Each row comes from the steps of one walk. Every step used is in the known rows, and no mark comes twice. Write the walk behind each row, first mark first.
Known rows:
w-q-p-g-z: [ 0.99  0.69 -0.27  0.19 -0.11 -0.97  0.33 -1.84 -2.64 -4.35 -0.60  3.04
  0.46  0.28 -3.74  0.36 -2.75 -0.50  0.74]
g-w-p-f: [ 1.82 -0.44 -1.62 -4.64  0.47 -1.65  0.50  0.34 -0.17  0.53  0.49 -1.30
 -2.02  1.45 -1.28 -1.19  3.43 -2.01 -1.87]
q-p-f-v: [-0.32 -1.03 -0.36  1.92 -0.05  1.56 -0.38 -0.51 -0.11  0.90 -1.39  0.60
 -1.75  1.17  3.24  1.40 -4.69  1.59  0.15]
w-z-q-p-f-v: [-2.22 -0.83  0.33  5.90  0.48  1.34 -0.25 -0.76 -1.56  0.55  0.60 -0.43
  0.59  1.16  6.44 -0.50 -0.56  2.07  0.87]
w-z-q-p-f: [-1.34 -1.82  0.28  3.15  0.51 -0.29  0.79 -2.20 -3.91 -0.51  1.40 -0.54
  0.57 -0.48  4.56  0.77  2.70  1.36  1.03]
z-p: [-2.15 -0.04  1.43 -0.40 -0.71  0.62 -1.32 -0.50  2.52  3.28  0.45 -2.05
 -0.02 -2.25 -2.43  2.23  1.80  1.25  2.07]
g-w-z-p-f: [ 1.25  0.10 -0.01  0.58  0.40 -0.54  0.15 -0.24  1.26 -0.43  3.98 -3.03
 -0.37 -1.20  3.95  0.08  3.79 -1.10 -1.31]
p-g-q: [ 3.15 -0.54 -0.88 -0.88 -0.17  0.69 -0.94 -0.90 -0.23 -1.38 -2.04  2.81
  1.21  0.93 -0.66 -0.97  1.13 -1.26 -1.60]
w-p-f-v: [ 1.06  0.08 -1.48  1.86 -0.02  0.11 -2.06 -0.51  1.68  3.25 -1.54 -0.78
 -1.67  3.13  2.02 -0.59 -0.40  1.26 -0.30]
g-z-q-p-f-v: [-2.29 -2.04 -0.27  4.45 -0.53  4.23  0.08  0.58 -0.16 -0.95  0.75  3.83
  0.43  0.28  5.06 -1.23 -1.15  0.44  0.12]
g-w-q-p: [-2.43  0.80  0.59 -6.63  1.15 -2.03  1.86 -0.80 -4.40 -3.94  0.01 -1.00
 -1.57  0.26 -6.59  0.71 -1.55 -2.96  0.88]
g-q-p-f: [ 1.80 -3.56 -1.12 -1.86 -0.55  0.36  0.99 -3.78 -4.17 -3.26 -0.20  2.97
 -0.78 -0.36 -1.13  1.09  0.13 -0.82 -1.37]
g-z-p-f: [ 0.97 -1.47 -0.52  3.03 -1.07  2.59 -1.41 -1.57  2.09 -0.42  3.82  1.78
 -0.30 -2.66  2.23  1.43  2.69  0.04  0.08]
w-z: [-2.67  0.68  0.68  2.52  1.28 -1.05 -1.63 -0.40 -3.04  1.02  0.61 -3.24
 -0.82  0.88  0.40  1.65 -1.09  0.42  1.52]
z-p-g: [ 1.76  1.01  0.71  0.75 -0.95  0.36 -1.25 -0.52  5.41  3.07 -1.36 -0.86
  1.48 -1.73  0.73  0.76  1.87  1.53  0.77]
w-p-g-z: [ 1.79  0.60 -1.08  1.08 -0.87 -0.97 -0.65  0.96  1.32  1.43 -1.33  1.51
  0.33  1.40 -2.82 -1.54  0.80  0.94 -0.69]
p-g-w-z: [ 1.32  2.35 -0.01 -0.17  1.45 -1.38  0.38  2.53  0.51 -0.43  0.44 -2.12
  0.62  1.22  2.97 -1.66 -0.78 -1.81 -1.28]
q-p-g: [ 0.97  0.15  0.38 -0.83 -0.39 -0.84  0.86  0.09 -0.19  0.91 -3.10  0.59
  0.30 -0.33 -0.67  1.29 -2.97  1.85  0.65]

Write each row's walk:
[-0.63  0.04  0.67 -4.65  0.30  0.28  2.75  2.67  1.34 -0.12 -2.02  1.27
  2.27 -0.58  0.58 -2.42  2.06 -1.31 -0.49] -> z-q-p-g-w
[ 3.63 -0.34 -1.41 -2.32 -0.85 -2.01 -0.38 -1.37  0.54  0.79 -3.36  1.42
  1.01  2.07 -4.85 -2.20  3.25  0.18 -1.87] -> w-p-g-q
[ 0.21  0.73 -0.71 -2.63  1.14  0.04  0.84 -0.96 -1.79 -4.09 -0.07  0.74
 -1.87  2.12  0.64 -0.62 -2.95 -3.00 -0.69] -> g-w-q-p-f-v
[-4.99 -2.05  0.89  0.27 -0.41  2.08  1.03  0.63 -2.74 -0.67  0.94  2.44
  0.86 -1.81 -1.99 -0.01  0.61  0.23  1.97] -> g-z-q-p
[-2.44  1.28  1.43 -0.81  0.42 -1.00  0.23  1.28  1.16  1.07  3.33 -4.52
 -0.20 -1.45 -1.21  0.37  1.80 -0.52  0.22] -> g-w-z-p
[ 0.54  1.25  0.50 -1.48  0.82 -2.59  2.65  2.07 -1.82 -1.18 -0.33 -1.85
  0.23  0.55  0.43 -0.91 -2.92  0.06 -1.26] -> q-p-g-w-z
[ 0.20 -0.55 -0.54  5.83 -0.95  4.20 -2.53 -0.09  4.36  0.82  2.76  1.94
 -0.39 -0.78  4.73  0.11 -0.78  0.63 -0.30] -> g-z-p-f-v
[ 0.79  0.72  0.29 -4.88  0.20 -0.80  2.74  2.71  0.43 -0.35 -2.02  0.30
 -0.06 -0.02 -1.14 -0.80 -2.35 -0.82 -1.12] -> q-p-g-w
[ 2.51  1.07 -0.69 -1.13 -0.33 -2.34 -1.03 -0.05  1.80  3.48 -3.40 -0.98
  0.35  1.81 -2.48 -0.57  1.59  1.67  0.02] -> w-p-g
[-2.51  0.74  1.62  2.68 -0.05 -0.93 -1.49 -1.33  0.65  2.63  2.33 -4.37
  0.03 -1.64 -0.66  2.30  1.46  2.12  1.72] -> w-z-p
[ 1.86  1.62  0.48 -3.25 -0.42  0.25  0.35  2.38  5.25  1.60 -0.32 -1.10
  1.32 -1.45  0.25 -1.28  2.50 -0.92 -1.08] -> z-p-g-w
[-2.68  1.22  0.60 -1.28  1.79 -1.03  0.21  2.52 -2.89 -0.47  2.30 -3.57
 -1.07  0.80  0.73 -0.16 -0.86 -1.96 -0.44] -> g-w-z
[ 1.37  0.44 -0.57  2.18 -0.17  1.66 -1.23  1.53  1.11 -0.55 -0.37  2.49
  0.60 -0.02  1.94 -0.58 -1.47 -0.56 -0.35] -> p-g-z
[ 0.46 -0.51 -0.12  1.21 -0.80  0.42  0.90  1.03 -0.64 -1.05 -0.96  2.94
  0.38 -0.84 -1.27  0.39 -3.29  1.21 -0.05] -> q-p-g-z
[-2.56 -0.72  0.81  1.69 -1.01  2.01 -1.22  0.18  1.77  1.07  2.57  0.22
 -0.10 -2.76 -2.54  1.51  1.23  0.34  1.34] -> g-z-p
[ 1.59  1.22  0.34 -2.01  0.23 -2.40  0.37 -2.95 -1.90 -2.33 -2.74  0.52
  0.26  0.68 -3.88  1.19 -1.99  0.20  1.43] -> w-q-p-g
